Known rows, with every way that one mark hangs from another
{T {G {J P}} {V {K U}}}: [-1.19  1.13  0.20 -0.34 -1.75 -1.34  1.72  1.58  0.87  0.04  0.03  0.47
  1.53  1.63  0.63 -1.02  1.06 -0.81 -1.37  1.02  0.70  0.15  0.45]
{Z {J {P E K}}}: [-0.52 -0.52 -0.06  0.05  0.92 -0.51  0.20  0.66  0.56  1.29  1.00  0.00
 -1.15  0.60 -2.18  0.33 -1.17  1.66  0.60  1.13 -0.70 -0.80 -0.01]
{J {G {T V}} Z}: [ 1.64 -0.28  0.33 -0.76  0.43 -1.71 -0.20 -0.90 -1.49 -0.54 -0.72 -0.54
  1.80 -0.61  0.07  0.50  6.38 -0.17  0.78 -0.79  1.47  1.12  0.30]
{U {K {P J} V}}: [ 1.09  0.34 -0.32  0.98 -0.76  1.40 -0.52 -1.21  0.60  0.35  0.61 -0.22
 -0.73  0.01  0.05 -0.13  1.16  1.70 -0.08  1.42  0.41 -0.36  0.98]
{Z J}: [-2.00 -0.45 -0.10  0.15 -0.07 -1.26  0.69  2.75  1.77  1.19  0.69 -0.23
 -0.56  0.00 -1.03  1.18  0.39  0.08  0.06 -0.56 -0.57  0.01  0.14]
{T {G {J Z}} {V {K P U}}}: [ 1.54  1.45 -0.18 -0.91 -2.96 -0.69  1.93 -0.58 -0.17 -0.05 -0.13  0.16
  0.73  0.60  1.12 -1.06  3.61 -1.50 -0.54  1.60  1.40  0.55  1.16]
{E {P {J Z} K}}: [ 1.66 -0.90 -0.18 -1.09  0.68  1.20  0.23  0.17 -0.13  0.97  1.20 -0.45
 -1.00 -0.23 -0.52 -0.53 -1.67  1.01 -0.06  0.77  0.29  0.38 -0.06]
{E {P J {K U V}}}: [ 0.49 -0.14 -0.65  0.41  0.21  1.52 -0.94 -0.94  0.99  0.26  1.72  0.20
 -1.06  0.32  0.58 -0.86 -3.31  1.03 -0.07  0.73 -0.69 -0.86  0.89]
{E {P {K V}}}: [ 0.76 -0.41  0.11 -0.33  0.39  1.79 -0.15 -0.07 -0.70  0.12  0.86  0.21
 -1.74 -0.08 -0.74  0.08 -0.27  1.46  0.80  0.24 -0.67 -0.59  0.82]
{Z {J {G {T V}}}}: [-0.99 -0.14 -0.12 -0.28  1.25 -4.09  0.02  0.66  1.21  0.55 -0.58 -0.31
  1.76  0.21 -0.35  1.15  4.17 -0.27  0.17 -0.43  0.23  0.61  0.64]
{K {P {J G Z}} V}: [ 1.62  0.41  0.26  0.49 -0.89 -0.58 -1.19 -2.58 -1.91 -0.28  0.05 -0.60
 -0.03 -0.93  0.52 -0.01  3.55 -0.68 -0.12  1.64  0.81  0.45 -0.15]
{E {P J K}}: [-0.30 -0.77 -0.43 -0.57  1.13  1.07  0.21  1.20  0.89  1.11  1.33 -0.17
 -0.92  0.14 -0.50 -0.27 -3.45  0.94 -0.55  0.52 -0.38  0.19  0.52]
{E P}: [-1.20 -0.43  0.64  0.13  0.40  1.74  0.39  1.51 -0.66  0.69  0.85  0.01
 -0.18 -0.47 -0.71  0.32  0.58 -0.55  0.11 -0.48 -0.25  0.16  0.49]
{G {J P Z} {T {V {K U}}}}: [ 1.64  0.39  0.60 -0.85 -0.29 -1.45  1.28 -0.50 -0.31 -0.32 -0.51 -0.07
  1.30  1.28  0.11 -0.96  3.58  0.39  1.46  0.46  1.71  0.04  0.10]
{T {G J} {V {K U}}}: [-1.04  0.80 -0.71 -0.78 -1.96 -1.28  1.85  1.66  1.95  0.11  0.08  0.33
  0.77  1.31  0.91 -0.69  0.03 -0.61 -1.41  0.24  0.15  0.24  1.22]
{J {G {T {V {K U}}}} Z}: [ 0.67 -0.44  0.09 -0.62 -0.84 -1.03 -0.44 -1.79 -0.92 -0.69 -0.74 -0.33
  0.96  0.51  1.01 -0.53  4.74  0.25  1.02 -0.68  1.40  0.58 -0.40]
{T {G {J P Z}}}: [ 0.54  1.22  1.08 -0.49 -0.90 -1.10  1.09  2.08 -0.72 -0.37 -0.61 -0.21
  1.65 -0.33 -0.37 -0.15  2.70 -1.91 -1.14  0.86  0.82  0.85 -0.78]
{E T}: [-1.73 -0.64  0.48  0.10  1.05  1.16  0.30  1.95  0.07 -0.23 -0.33 -0.02
 -0.13 -0.67 -0.02  0.76 -1.29 -0.45  0.45 -2.24 -0.59  0.23 -1.39]
{J {P {K U {V {T G}}}} Z}: [ 1.82  0.49  0.54  0.40 -1.41  0.88 -1.42 -1.49 -1.70 -1.62 -1.10  0.54
 -0.23 -0.02  0.93 -0.39  0.39  0.19  0.27 -0.03  0.48 -0.43 -0.60]
{G J {T V}}: [ 0.74  0.34 -0.31 -0.89  1.30 -2.55  1.59  1.40  1.16  0.14 -0.21 -0.10
  1.39  0.25 -0.50  0.66  2.60 -0.05  0.86 -0.65  0.61  0.45  2.04]
{Z {J P}}: [-2.10 -0.11  0.81  0.61  0.10 -1.14  0.50  2.68  0.69  1.11  0.53 -0.11
  0.27  0.25 -1.30  0.82  1.17 -0.14 -0.02  0.27 -0.03 -0.01 -0.46]
{E {P J} {T G V}}: [-0.17 -0.01 -0.26 -0.28  1.62  0.19  1.33  0.76  0.80  0.84 -0.12  0.35
  1.95 -0.37  0.71 -0.08 -2.10 -1.26 -1.87 -0.51 -0.82  0.60 -0.58]
{V {K {P E} U}}: [-0.80 -0.10 -0.34  0.82 -1.47  2.75  0.13 -1.95 -0.83  0.26  1.00  0.22
 -1.84  0.33 -0.21 -0.66 -0.38  0.15  1.06  0.72 -0.03 -0.83  0.69]
{T G}: [-1.31  0.29 -0.17  0.04 -0.92  0.64  0.46  2.47  0.30 -0.16  0.11  0.03
  0.38 -0.66 -0.03  0.68  0.84 -1.16 -1.32 -0.90 -0.31  0.73  0.26]
{T {G J}}: [-1.38  0.98 -0.10 -0.43 -0.58 -1.35  1.16  3.20  1.31 -0.15 -0.24 -0.07
  0.91 -0.21 -0.10  0.42  0.22 -1.89 -1.56 -0.24 -0.30  0.77  0.49]
{U {K {P E {J {G T} Z}}}}: [ 2.56  0.13  0.01  0.36  0.90  0.08 -1.75 -3.79 -0.94 -0.16 -0.75 -0.90
  1.00 -0.71 -0.18 -0.57  3.51  0.37  0.19  1.56  1.11  0.36 -0.33]
{V {K P U} T}: [-2.02 -0.40  0.33  0.51 -1.50  1.49 -0.21 -0.75 -0.74 -0.25 -0.60  0.42
 -1.47  0.62  0.90 -0.10 -1.05 -0.35  1.29 -0.54  0.40 -0.22  0.42]

Rows
[-0.66  1.04  0.92  0.39  0.13 -1.93  0.04  0.70 -0.48 -0.80 -1.89  0.53
  0.97  0.20  0.04  0.61 -0.26 -1.12 -0.55  0.17 -0.49 -0.16 -0.12]
{K {V {T {G {J P}}}}}
[ 0.10  0.10 -1.26  0.47 -0.44 -0.11 -1.37 -0.81  1.67 -0.73 -0.35  0.50
 -0.79  0.31  1.47 -0.10 -4.96  0.55 -0.99 -0.49 -0.86 -0.51  0.60]
{P J {K U {V {T G}}}}
[ 3.38 -0.43  0.27 -0.01  0.10  1.97 -0.58 -2.56 -2.57 -0.20  0.65 -0.04
 -1.73 -0.23 -1.65 -0.22  1.53  2.67  1.80  1.11  0.15 -1.01 -0.30]
{J {P E {K V}} Z}
[ 1.91 -0.45 -0.30 -0.68  1.10 -2.43 -0.30 -1.22 -0.29  0.09 -0.45 -0.73
  1.94 -0.37  0.29  0.19  3.64  0.12 -0.04 -0.18  1.32  1.15  0.18]
{P {J {G {T V}} Z}}
[ 0.23 -0.03 -0.59  0.40 -1.10  1.34 -0.97  0.05  0.54 -0.74  1.26  0.25
 -1.67  0.16  0.39 -0.11 -0.64  1.38  0.84 -0.53 -0.19 -0.81  1.00]
{P {K U V}}
[ 0.75 -0.62 -0.16 -0.19 -0.54  0.41 -0.40 -3.36 -1.90  0.81 -0.06 -0.69
 -1.09 -0.06 -0.43 -0.70  0.71  0.27 -0.01  1.99  0.38  0.28 -0.95]
{V {K {P E {J G Z}}}}
[-1.72  0.50  0.18 -0.44  0.07 -1.98  0.63  2.45  0.94 -0.30 -1.59  0.22
  0.79 -0.01  0.26  0.85 -1.60 -1.69 -1.01 -0.95 -0.49  0.56  0.48]
{V {T {G J}}}
[-1.40  0.02  0.11  0.04  1.77  0.97  0.51  1.52  0.76  0.31 -0.46  0.13
  1.27 -0.79  0.64  0.01 -4.00 -2.05 -1.98 -0.84 -1.36  0.57 -1.99]
{E {P J} {T G}}
[-1.42 -0.62 -0.55 -0.46  0.50 -1.08 -1.08  1.16  0.98  0.24  0.56 -0.55
 -0.29  0.22  0.17  0.00 -2.12  0.62 -1.32  0.29  0.03  0.81 -0.13]
{P {J G} K}
[-2.46 -0.11  0.83 -0.05  0.30 -2.58 -0.81  2.02  0.42  0.42  0.06 -0.31
  0.24  0.68 -0.83  0.37  0.97  0.25 -0.73  1.02  0.14  0.42 -0.90]
{Z {J G {P K}}}
[ 0.09 -0.59 -1.53  0.32  0.38  1.32 -0.67 -0.66  1.71  0.58  2.08 -0.08
 -1.35  0.34 -0.19 -0.68 -4.71  1.30 -0.17  0.33 -0.66 -0.77  1.16]
{P E J {K U}}
[ 1.26  0.08  0.32  1.12  0.68  2.96 -0.69 -3.00 -1.05 -0.40 -0.46  0.21
 -1.10 -0.60 -0.42  0.03  0.64  1.38  1.41  0.13 -0.66 -1.23 -0.41]
{U {K {P {E T}} V}}
[-0.20  0.38  0.31  1.45 -1.14  1.27 -1.25 -1.93 -1.28 -0.86 -0.30  0.59
 -0.86 -0.37  1.01  0.40  0.77 -0.72  1.43 -0.48  0.14 -0.81  1.50]
{K P U {V T}}
[ 0.53  0.47  1.34 -0.44 -0.23 -0.75  0.97  1.85 -0.98  0.03  0.07 -0.41
  0.78 -0.10 -0.91 -0.06  2.69 -0.67  0.37  0.67  1.18  0.43 -0.45]
{G {J P Z}}
[-1.32 -0.34  0.35 -0.15  0.28 -1.14  0.35  2.67  0.96  0.96  0.75 -0.07
 -0.72  0.67 -1.38  0.53 -0.20  1.22  0.19  0.68 -0.05 -0.06 -0.26]
{Z {J {P K}}}
[-2.64 -1.08  0.09  0.29 -0.99  1.15 -0.27  0.44  0.28 -0.10 -0.54  0.34
 -1.49  0.97  0.66  0.08 -2.67  0.62  0.88 -1.74 -0.19 -0.42 -0.28]
{V {K U} T}
[ 0.63  0.37 -0.86  0.54  0.33  1.93 -0.95 -1.72  0.28 -1.26 -0.15  0.61
 -0.87 -0.51  0.68 -0.38 -3.70  0.15 -0.05 -1.02 -1.77 -1.17 -0.90]
{P {E {T G}} {K U V}}
[ 0.19 -0.28 -0.38 -0.35 -0.81 -0.63 -1.71 -0.24  0.48 -0.39  0.83 -0.68
  0.04 -0.04  1.06 -0.85 -0.66  0.06 -0.86  0.35  0.78  0.62 -0.54]
{P {J G Z} {K U}}
[ 1.33  1.74  0.33  0.19 -0.24  0.42  0.42 -1.52 -0.70 -1.01 -0.70  0.17
  1.07 -1.21  0.92 -0.75 -0.18 -3.55 -0.28  0.40 -0.18 -0.13 -0.79]
{K {P {E {T {G {J Z}}}}} U}
[ 0.90 -0.47  0.38  0.40  2.08  2.00 -0.61 -1.66 -1.54 -0.52 -0.12  0.39
 -1.47 -0.08 -1.05  0.03 -2.37  2.04  1.66 -0.23 -1.22 -1.32 -1.43]
{J {P {E T} {K V}}}
[ 0.23 -0.07 -1.16 -0.36  0.94 -2.19 -1.16 -0.68  1.52 -0.45  0.44 -0.24
  1.44  0.64  1.23 -0.53  0.09  0.52 -0.42 -0.11  0.79  0.57  1.38]
{P {J {G {T V}}} {K U}}
[ 1.29 -1.08 -0.33 -0.03  1.87  1.36  0.20 -1.27 -0.31  0.54  0.15 -0.44
 -0.42 -0.96 -0.55  0.07 -2.94  0.46  0.54 -0.96 -0.82 -0.26 -1.74]
{P {E T} {J Z}}
[-0.52  0.12 -0.17 -0.31  0.27  0.24  1.32  1.69  0.30 -0.11 -0.55  0.36
  1.41 -0.48  0.55  0.61  0.50 -0.86 -0.92 -1.76 -0.37  0.65 -0.41]
{E {T G V}}
[ 1.72 -0.26  0.80  0.40 -0.70  1.17 -1.57 -1.87 -2.05 -1.24 -0.46  0.35
 -1.09  0.21  0.42 -0.29  0.37  1.42  1.83 -0.27  0.79 -0.86 -0.34]
{J {P {K U {V T}}} Z}
[ 0.88  0.00 -0.74  1.76  0.12  1.25 -1.35 -4.24 -0.47  0.02  0.38  0.47
 -1.17 -0.23  0.48 -0.04 -2.74  0.15  1.07  0.62 -0.59 -1.46  1.71]
{K {P E J} U {V T}}
[-2.26 -0.76 -0.10 -0.38 -0.78  0.41  0.52  1.26  0.11 -0.03 -1.68  0.34
 -0.96  0.50  0.25  0.67 -1.94  0.22 -0.55 -1.48 -0.58  0.39 -0.88]
{V K {T G}}
[ 0.18  0.78  0.58 -0.99  0.32 -1.04  1.20  2.15  0.34 -0.77 -1.49 -0.20
  1.19 -0.90  0.53  0.28 -0.16 -2.43 -0.85 -1.18 -0.32  0.84 -1.89]
{E {T {G {J Z}}}}
[-1.17 -0.33  0.36  0.87  0.83 -0.39  0.35  0.68  0.25  1.44  0.87 -0.05
 -0.26  0.20 -2.06  0.68  0.22  0.49  0.44  0.78 -0.66 -0.74 -0.19]
{Z {J {P E}}}
[ 0.41 -0.05 -0.57 -0.07  1.01  0.78  1.23 -0.41 -0.14  0.20 -0.36  0.45
  1.00 -0.62 -0.20  0.45 -0.59 -0.33 -0.50 -1.28 -0.96 -0.05 -0.09]
{P {E {T G V}}}
